What can hang from each mark:
pake: gove kegipav
kunos: keregim pezu
nofis: bemed
keruzez: vumo
zonub: domip
bivil: keregim vumo zonub
zoses: latuf
vumo: bivil keruzez tezod
keregim: bemed koze
bemed: keregim lobis nofis
rosan: ruvun sebo vumo
dasenam: keregim
gove: keregim pake rerifu
tezod: vumo
gatuk: tezod
latuf: vumo
lobis: bemed

Each row was made from one small tree. Brackets hold a mark, then the marks that hang from it, in alphabetical order. Every link used is in the known rows. Write each row's tree.
In the rows, 100 means zero.
Known rows:
[tezod [vumo bivil]]: 121  126  89  126  123  92  89  94  90  99  92  88  89  115  68  85  83  86  86  63  81  100  100  117  101  101  115  100  57  101  91  115  91  110  95  86  92  98  79  120  113
[nofis [bemed [keregim koze] lobis]]: 118  116  76  108  148  78  104  89  90  94  112  86  83  115  56  76  93  73  108  101  87  118  109  156  119  81  104  113  72  115  91  80  120  119  87  69  68  76  81  119  78
[gatuk [tezod [vumo [bivil [zonub domip]] keruzez]]]: 124  132  79  130  123  97  101  83  80  129  91  82  70  101  73  96  89  86  82  79  83  101  116  125  110  98  94  95  41  97  84  123  97  96  75  86  97  60  85  133  127
[tezod [vumo [bivil [keregim koze] zonub] keruzez]]: 123  125  96  131  117  93  106  89  85  104  83  93  85  99  63  96  98  84  68  73  75  107  125  113  106  98  114  89  72  114  111  115  81  124  90  59  102  90  78  121  99
[kunos keregim pezu]: 131  101  95  84  115  81  57  79  78  119  89  71  80  121  77  78  98  48  89  106  80  109  112  125  103  91  112  79  45  79  75  118  95  114  80  93  51  61  84  123  111
[rosan ruvun sebo [vumo bivil tezod]]: 93  159  122  109  107  109  108  82  94  93  131  71  97  85  81  83  85  122  118  80  65  71  80  119  76  141  117  85  91  90  106  140  86  85  97  105  64  134  75  105  93
[keregim koze]: 118  126  97  101  111  76  82  90  80  108  111  90  73  118  55  94  101  71  75  110  88  117  108  158  111  111  101  89  73  129  80  114  88  122  87  83  86  101  101  107  89
[rosan sebo]: 115  135  95  118  126  92  77  88  79  116  106  73  84  111  61  78  101  95  90  103  73  112  108  138  98  114  102  80  66  89  93  124  101  98  101  91  69  104  90  109  98
[pake kegipav]: 136  126  97  104  121  83  86  79  85  143  113  68  66  120  68  92  94  89  69  103  102  120  112  134  120  103  113  92  68  113  70  125  101  117  92  90  61  89  100  120  88
[dasenam [keregim bemed]]: 141  121  119  122  130  61  85  99  72  129  119  93  85  121  74  79  95  82  84  116  103  103  119  130  109  120  112  72  61  104  95  107  97  95  85  112  93  104  94  115  83
[lobis [bemed keregim nofis]]: 111  114  76  99  148  90  81  96  93  116  119  102  81  115  70  66  103  99  97  89  77  121  111  128  116  80  120  113  71  122  92  95  120  71  84  102  61  65  89  126  86
[lobis [bemed [keregim koze] nofis]]: 108  116  81  92  141  84  84  95  93  112  122  102  82  114  64  71  106  93  95  88  74  124  108  137  120  87  118  110  77  133  92  93  118  77  85  92  66  73  89  120  82
[tezod [vumo [bivil [keregim [bemed nofis]]]]]: 122  126  90  129  124  90  97  95  82  97  93  95  93  117  65  81  85  90  88  65  80  90  110  118  103  109  120  98  62  109  106  110  105  115  94  84  98  99  79  117  98
[nofis [bemed keregim]]: 123  108  81  125  148  82  90  92  90  106  91  89  74  121  58  74  97  81  102  106  83  113  113  131  107  78  100  102  67  97  95  91  95  112  86  95  68  64  82  133  80
[vumo [bivil [zonub domip]] keruzez tezod]: 121  145  90  115  126  102  114  68  86  137  105  92  71  80  78  113  114  103  84  117  89  107  118  124  135  104  85  70  84  115  106  136  55  113  79  64  87  75  86  129  93
[kunos keregim]: 129  121  89  107  126  88  69  92  83  125  84  80  76  122  70  73  105  63  70  114  84  111  116  135  100  106  112  84  56  96  84  99  83  104  73  105  68  78  92  122  107
[tezod [vumo [bivil keregim [zonub domip]] keruzez]]: 126  126  94  136  121  92  103  91  91  114  84  93  80  105  63  91  98  87  71  77  79  111  124  104  99  98  111  94  66  105  107  121  81  117  91  67  99  75  74  130  103
[vumo [bivil keregim [zonub domip]] keruzez]: 135  125  94  136  122  89  117  75  90  120  90  93  71  103  55  98  110  92  69  113  87  109  132  117  114  100  94  76  79  121  117  128  64  121  85  60  87  80  85  130  87
[gove [keregim bemed koze] rerifu]: 138  98  70  94  90  62  94  93  84  86  123  93  81  122  66  106  130  79  86  111  89  122  104  138  108  153  125  114  71  130  93  113  90  127  91  112  95  129  87  95  82
[gatuk [tezod [vumo [bivil keregim]]]]: 124  129  75  131  122  94  95  86  71  117  87  84  81  110  68  88  78  86  87  72  79  82  113  132  103  101  104  89  42  95  85  113  105  104  75  96  101  70  91  122  118
[tezod [vumo keruzez]]: 118  124  95  121  125  99  79  98  87  118  97  93  76  112  71  97  92  83  69  81  82  117  116  114  103  94  117  100  51  100  88  118  86  108  87  86  93  78  83  122  122
[rosan ruvun [vumo [bivil zonub]]]: 109  134  113  119  106  98  109  89  105  83  120  74  85  99  76  81  84  103  93  81  86  87  98  113  78  116  119  111  78  109  100  129  87  93  86  103  66  120  81  125  93
[pake [gove keregim rerifu] kegipav]: 147  124  78  84  108  78  106  76  95  139  119  72  67  136  75  92  109  89  70  100  103  136  88  127  110  126  137  89  103  109  69  141  109  104  91  78  66  94  93  111  85
[bivil vumo]: 122  137  83  109  118  86  79  91  81  109  107  94  67  128  59  92  105  82  63  104  106  98  132  141  116  102  105  104  45  123  87  115  90  130  76  111  91  87  99  121  88
[zoses [latuf [vumo tezod]]]: 134  139  55  107  128  98  60  96  65  120  120  89  69  107  70  90  116  93  73  110  95  118  123  159  114  94  115  80  64  98  92  127  79  125  92  107  97  89  109  115  96
[nofis [bemed [keregim koze]]]: 121  110  86  119  140  77  95  92  89  102  93  91  74  119  53  78  99  75  100  105  81  116  110  140  108  85  98  101  73  109  95  89  93  118  87  87  73  71  82  126  76
[bivil keregim [vumo keruzez] zonub]: 129  130  86  129  116  88  103  86  71  120  83  98  64  103  54  92  125  84  36  117  95  104  179  122  117  89  108  87  62  127  122  111  86  147  69  77  106  64  100  134  57
[kunos [keregim bemed koze]]: 128  116  104  96  113  70  78  97  79  120  87  83  73  111  68  82  115  54  78  118  82  105  111  147  114  122  105  82  64  114  90  88  81  116  79  92  82  104  90  107  96
[latuf [vumo [bivil keregim] keruzez tezod]]: 131  142  75  95  111  101  84  79  65  108  110  97  76  103  76  103  109  99  69  104  80  92  125  134  119  95  102  54  77  117  105  117  61  133  69  83  95  86  95  104  94
[pake [gove [keregim [bemed nofis]]]]: 127  127  82  105  124  83  100  90  80  131  104  88  73  127  71  77  105  84  91  108  91  119  97  136  109  120  122  94  90  111  86  123  116  88  80  82  83  102  96  114  96
[bivil vumo zonub]: 126  134  80  119  117  85  90  90  79  113  96  83  65  105  62  84  122  81  50  104  103  115  154  130  120  90  101  106  51  120  98  111  97  130  76  89  93  76  97  137  68
[lobis [bemed nofis]]: 114  114  71  110  137  83  71  94  85  120  110  97  79  113  64  78  102  100  88  95  82  118  116  131  114  88  122  96  66  121  89  105  122  75  82  94  68  75  88  119  93
[latuf [vumo [bivil [zonub domip]] tezod]]: 132  143  71  96  111  90  81  84  71  110  115  85  74  102  80  86  117  94  75  96  86  109  118  135  113  98  95  69  72  107  91  117  76  123  78  88  88  79  89  120  88
[bemed [keregim koze] lobis nofis]: 106  145  83  67  155  107  112  85  88  88  168  92  99  125  70  65  92  83  98  85  92  128  105  174  137  97  118  135  73  153  87  92  157  97  80  71  57  85  100  114  87
[gove keregim [pake kegipav] rerifu]: 163  97  63  105  96  77  83  93  86  119  119  64  78  131  79  95  129  95  75  96  94  130  93  114  115  165  158  126  70  107  79  140  94  123  91  118  67  113  85  102  84
[rosan ruvun]: 107  133  103  123  120  92  81  90  83  109  120  82  75  119  74  78  91  94  89  108  101  107  105  131  88  125  114  118  67  109  81  127  92  94  83  113  68  110  97  117  96
[tezod [vumo [bivil keregim zonub] keruzez]]: 124  123  92  136  121  97  103  89  86  108  81  93  85  102  66  93  95  89  69  73  76  106  127  107  105  93  115  90  67  107  111  116  80  120  89  65  99  84  78  126  102
[bivil [keregim [bemed nofis]] [vumo tezod] zonub]: 123  138  82  115  120  84  105  87  54  123  95  101  72  91  69  85  130  93  60  116  96  84  174  133  130  109  106  85  69  127  127  99  113  144  69  87  113  74  101  129  34
[latuf [vumo tezod]]: 126  140  71  87  113  95  61  91  62  115  121  89  72  110  82  90  110  89  71  104  87  108  122  142  110  94  104  71  63  102  82  113  84  123  72  106  89  76  100  110  97
[vumo [bivil [keregim bemed] [zonub domip]]]: 137  120  91  136  120  70  111  84  85  112  88  88  76  108  56  81  108  88  88  108  88  96  121  125  108  111  92  85  78  114  113  116  87  121  94  73  92  96  85  129  69
[tezod [vumo [bivil keregim]]]: 123  124  88  133  122  90  93  94  85  100  86  93  90  117  63  82  83  86  84  65  79  92  108  116  93  103  119  95  62  101  100  112  92  117  93  83  98  93  80  119  101
[vumo [bivil zonub] keruzez tezod]: 119  142  89  115  124  107  114  65  78  129  98  91  79  69  82  115  108  106  81  113  85  99  122  123  143  97  89  67  85  116  110  130  55  116  75  60  88  87  91  123  91
[keruzez [vumo [bivil [keregim bemed]] tezod]]: 126  140  87  129  112  99  100  85  79  129  102  118  73  111  63  104  84  97  105  112  97  79  113  144  114  108  81  91  65  116  103  113  72  140  91  83  88  116  84  107  81
[gatuk [tezod [vumo bivil keruzez]]]: 122  131  79  126  123  102  97  83  77  122  91  84  77  103  74  100  80  89  85  74  81  90  112  130  113  98  98  91  40  99  84  120  94  98  73  91  97  72  89  123  132
[keregim [bemed lobis nofis] koze]: 115  131  94  84  123  72  102  92  75  95  143  89  85  108  66  91  102  76  97  105  97  112  108  177  141  124  107  106  70  151  91  97  142  116  87  66  84  127  98  94  85

Which tree is each row?
149  119  84  84  108  71  110  81  93  140  117  72  64  131  79  95  112  88  78  104  102  132  88  127  118  132  135  89  102  110  72  137  110  105  94  77  71  106  92  108  82 -> [pake [gove [keregim bemed] rerifu] kegipav]
124  135  92  110  107  75  91  91  68  104  98  106  70  128  42  91  109  72  54  111  95  86  145  150  107  112  112  86  63  140  105  106  89  156  74  94  109  86  104  109  58 -> [bivil [keregim koze] vumo]
159  100  70  94  86  68  88  92  84  114  123  66  78  127  72  101  132  86  72  95  90  133  89  127  119  172  156  121  78  124  79  138  91  130  92  107  74  121  85  92  77 -> [gove [keregim koze] [pake kegipav] rerifu]
138  132  89  89  124  81  118  77  85  152  122  67  70  124  76  81  102  88  84  99  104  130  96  139  128  121  134  98  101  122  73  127  136  99  86  63  63  105  96  110  85 -> [pake [gove [keregim [bemed lobis nofis]]] kegipav]
132  138  79  95  110  95  86  82  63  108  110  99  76  100  79  104  110  99  75  106  82  89  126  134  124  100  100  55  77  116  107  114  61  135  71  84  99  93  93  101  91 -> [latuf [vumo [bivil [keregim bemed]] keruzez tezod]]
162  92  77  94  83  58  94  99  82  115  122  67  75  119  76  105  138  85  82  100  91  126  88  127  127  182  150  124  78  126  85  132  93  134  96  107  81  139  84  88  70 -> [gove [keregim bemed koze] [pake kegipav] rerifu]
119  129  78  124  124  101  86  88  74  130  93  84  70  107  75  99  85  84  78  83  83  100  120  132  109  95  102  94  35  94  78  118  102  98  70  97  97  61  93  124  132 -> [gatuk [tezod [vumo keruzez]]]
151  96  67  97  91  66  88  105  77  91  126  81  86  126  76  96  139  88  88  101  88  121  91  133  123  183  150  128  72  129  97  126  104  120  88  114  88  134  84  88  79 -> [gove [keregim [bemed nofis] koze] pake rerifu]
122  139  89  123  123  104  118  65  70  131  90  98  80  74  75  111  109  106  77  118  81  88  134  122  134  99  96  56  93  115  121  124  57  128  73  58  97  80  93  121  75 -> [vumo [bivil keregim zonub] keruzez tezod]
121  128  93  125  122  99  94  91  93  105  94  92  85  109  69  99  86  89  78  70  81  105  106  112  110  97  113  97  59  108  97  121  76  111  91  78  92  94  78  118  121 -> [tezod [vumo bivil keruzez]]
109  143  75  77  163  115  106  85  90  93  164  90  100  128  77  59  88  92  100  85  96  125  109  160  134  88  120  139  64  137  88  95  161  87  79  83  51  75  100  122  94 -> [bemed keregim lobis nofis]
158  108  78  99  105  78  70  100  89  118  124  65  71  130  81  100  114  95  71  98  101  122  88  122  123  144  141  103  66  100  72  144  95  118  97  102  65  96  90  105  83 -> [gove [pake kegipav] rerifu]
122  129  73  129  123  96  97  86  75  119  88  78  79  100  74  88  84  85  86  70  80  93  116  130  109  97  97  98  41  93  83  114  108  99  76  89  97  70  89  128  119 -> [gatuk [tezod [vumo [bivil zonub]]]]
129  125  96  120  113  80  96  92  68  117  95  108  62  117  56  105  113  84  60  122  99  80  155  132  122  108  107  83  56  131  118  107  81  150  73  96  111  93  100  110  69 -> [bivil [keregim bemed] [vumo keruzez]]
99  148  123  117  107  102  107  88  102  81  128  67  96  100  71  76  82  116  111  74  68  79  82  118  67  136  119  96  84  93  106  138  90  83  103  104  57  144  73  106  101 -> [rosan ruvun sebo [vumo bivil]]
123  126  93  132  122  96  98  90  87  105  88  96  86  112  64  97  86  89  75  73  78  97  115  111  102  100  118  89  63  108  106  118  77  118  89  75  98  90  79  117  111 -> [tezod [vumo [bivil keregim] keruzez]]
126  145  86  122  117  86  103  81  70  143  95  104  54  100  59  97  137  86  46  129  98  108  173  122  113  104  98  79  68  120  115  121  78  145  68  81  111  39  94  142  53 -> [bivil keregim [vumo keruzez tezod] [zonub domip]]
124  144  82  128  114  106  99  83  85  128  103  108  72  99  68  101  90  96  95  107  100  98  116  141  118  95  77  98  65  113  96  117  73  131  91  76  79  108  82  120  86 -> [keruzez [vumo [bivil zonub] tezod]]
129  126  92  128  124  96  111  74  91  111  93  85  76  90  66  104  104  97  71  104  88  112  123  121  131  91  93  83  75  123  109  127  63  113  83  60  80  98  88  124  100 -> [vumo [bivil zonub] keruzez]
129  144  75  89  112  103  81  80  70  108  117  93  75  101  82  106  107  99  73  100  85  100  118  136  126  93  98  61  72  116  96  120  58  127  72  86  89  90  93  106  105 -> [latuf [vumo bivil keruzez tezod]]
124  145  89  124  109  100  99  83  81  124  104  118  75  112  57  105  85  91  98  110  96  84  110  149  112  107  83  88  69  123  100  116  69  144  90  77  88  113  85  106  80 -> [keruzez [vumo [bivil [keregim koze]] tezod]]
127  129  100  121  116  89  112  74  83  105  94  99  80  109  52  109  94  90  75  109  84  92  115  135  120  107  100  69  82  136  114  124  56  131  81  63  90  105  92  106  92 -> [vumo [bivil [keregim koze]] keruzez]
134  140  60  107  129  102  62  94  68  124  121  91  66  102  71  99  119  95  68  114  94  122  127  156  121  90  115  76  66  102  96  130  68  126  89  101  97  88  108  114  105 -> [zoses [latuf [vumo keruzez tezod]]]
125  134  85  117  118  93  95  87  82  119  96  88  61  97  65  99  125  85  41  110  102  120  162  126  130  86  99  101  52  127  103  116  82  130  73  80  93  72  96  136  79 -> [bivil [vumo keruzez] zonub]
125  126  91  131  117  80  101  94  88  103  87  90  85  110  60  81  98  79  77  70  78  108  115  117  91  108  112  98  69  107  102  115  93  121  97  71  102  84  75  128  90 -> [tezod [vumo [bivil [keregim koze] [zonub domip]]]]
89  156  128  105  110  118  98  85  92  111  136  76  84  83  84  96  95  119  102  98  67  89  98  116  78  133  119  83  85  88  104  143  81  85  89  104  65  117  80  107  104 -> [rosan ruvun sebo [vumo keruzez tezod]]
151  97  63  104  88  72  80  102  82  97  117  78  82  128  70  97  133  81  80  101  84  127  90  130  108  172  150  123  72  118  87  133  84  125  86  114  85  119  85  94  85 -> [gove [keregim koze] pake rerifu]
155  95  54  115  99  81  74  102  83  103  113  77  82  132  76  92  129  91  83  103  88  124  93  117  105  163  152  126  62  101  87  136  89  116  86  125  78  111  85  102  92 -> [gove keregim pake rerifu]
124  133  93  124  122  96  121  69  69  130  89  98  79  68  79  113  113  105  86  122  82  82  133  120  139  106  92  58  92  117  127  119  59  130  76  58  102  92  93  118  71 -> [vumo [bivil [keregim bemed] zonub] keruzez tezod]
126  146  83  129  114  103  99  83  90  134  107  108  68  105  65  100  94  94  97  110  102  104  112  140  113  100  74  99  62  112  92  123  73  129  94  78  79  99  78  124  87 -> [keruzez [vumo [bivil [zonub domip]] tezod]]
133  126  91  129  115  72  112  80  85  107  90  89  77  109  48  82  108  82  79  104  85  104  120  134  103  112  95  81  84  124  108  119  83  127  91  65  90  90  87  126  68 -> [vumo [bivil [keregim koze] [zonub domip]]]
110  136  115  119  105  94  109  91  110  88  125  76  79  105  73  79  87  101  95  83  88  95  95  112  72  120  116  114  78  107  97  135  87  90  88  105  66  112  77  130  94 -> [rosan ruvun [vumo [bivil [zonub domip]]]]
121  127  97  127  116  93  100  90  86  102  89  97  86  110  61  99  88  86  75  74  77  99  113  117  104  104  116  88  67  115  105  117  77  124  90  69  101  95  79  113  108 -> [tezod [vumo [bivil [keregim koze]] keruzez]]
137  129  86  98  105  84  87  88  71  93  107  95  74  113  65  99  109  88  66  100  82  100  125  138  118  98  101  63  73  130  107  111  64  139  77  79  95  106  91  98  94 -> [latuf [vumo [bivil [keregim bemed koze]] keruzez]]
121  114  71  116  156  85  101  90  91  99  109  85  82  117  60  73  92  79  110  101  90  116  112  146  117  74  107  116  66  103  91  84  123  113  85  76  62  69  82  126  83 -> [nofis [bemed keregim lobis]]
112  109  85  100  134  75  81  99  95  120  107  101  75  107  63  78  106  86  95  95  72  120  105  133  113  82  110  105  76  120  87  93  94  88  90  92  72  76  89  117  81 -> [lobis [bemed [keregim koze]]]
133  128  98  120  104  55  107  98  74  119  94  99  55  111  46  85  139  67  55  121  98  107  162  138  110  121  95  93  67  137  115  106  96  154  85  78  118  77  91  130  38 -> [bivil [keregim bemed koze] vumo [zonub domip]]
98  143  113  102  108  106  88  91  92  108  134  85  78  99  86  91  85  104  98  99  87  84  96  123  78  122  123  103  77  98  87  131  89  92  76  121  72  103  90  119  95 -> [rosan ruvun [vumo tezod]]
112  134  88  77  143  94  107  89  92  96  149  88  89  117  69  74  93  71  99  95  90  124  100  168  127  91  107  129  72  134  79  90  125  111  88  70  66  90  100  110  87 -> [bemed [keregim koze] lobis]
123  140  83  122  117  96  102  79  61  133  86  102  65  89  63  99  130  91  43  124  93  96  179  124  125  94  105  75  70  121  122  112  78  149  64  77  112  57  102  132  50 -> [bivil keregim [vumo keruzez tezod] zonub]
121  140  83  118  124  94  102  72  67  118  98  99  87  98  70  96  93  102  98  109  83  69  109  136  119  113  102  63  86  109  106  120  75  126  79  85  95  92  96  112  74 -> [vumo [bivil keregim] tezod]
118  144  84  110  118  100  96  80  75  132  101  93  63  83  75  106  129  91  49  117  100  111  160  127  138  89  96  90  61  122  104  118  77  133  67  82  99  66  98  135  72 -> [bivil [vumo keruzez tezod] zonub]
139  129  77  109  110  94  88  85  72  98  101  89  75  107  68  91  112  91  55  98  82  110  139  127  113  85  103  66  72  120  111  113  69  132  74  73  89  88  91  113  92 -> [latuf [vumo [bivil keregim zonub] keruzez]]
120  140  80  118  125  97  106  71  75  121  97  85  85  80  81  96  105  101  93  103  86  91  113  132  129  103  91  75  84  108  100  120  76  114  81  73  87  89  93  125  77 -> [vumo [bivil zonub] tezod]
125  144  86  129  109  100  106  82  78  127  98  112  74  100  58  100  93  92  91  110  95  93  122  146  114  103  80  90  73  121  105  113  72  144  89  67  88  108  84  113  71 -> [keruzez [vumo [bivil [keregim koze] zonub] tezod]]
129  126  91  117  117  72  113  83  78  94  102  92  88  110  55  91  90  84  97  100  88  81  106  150  120  117  102  83  80  132  107  106  93  133  90  67  92  124  93  100  76 -> [vumo [bivil [keregim [bemed lobis] koze]]]
126  142  82  135  114  103  102  82  80  129  95  112  74  102  62  98  91  95  93  110  97  91  124  139  112  98  81  92  70  114  105  115  74  139  89  72  85  103  84  118  75 -> [keruzez [vumo [bivil keregim zonub] tezod]]
117  144  91  110  125  109  106  66  80  127  108  97  79  86  81  121  95  107  91  113  87  86  105  132  140  105  92  67  82  118  103  132  50  117  74  75  87  94  93  112  104 -> [vumo bivil keruzez tezod]
133  134  84  130  116  72  96  92  77  126  91  96  58  121  47  76  131  75  46  117  99  111  167  125  94  103  102  96  59  119  109  114  98  142  79  91  104  48  93  145  50 -> [bivil keregim vumo [zonub domip]]
120  139  102  109  115  93  116  71  69  124  100  106  80  82  70  122  103  99  92  120  82  73  113  138  140  119  93  55  94  131  119  121  52  136  76  65  104  106  94  100  78 -> [vumo [bivil [keregim bemed koze]] keruzez tezod]
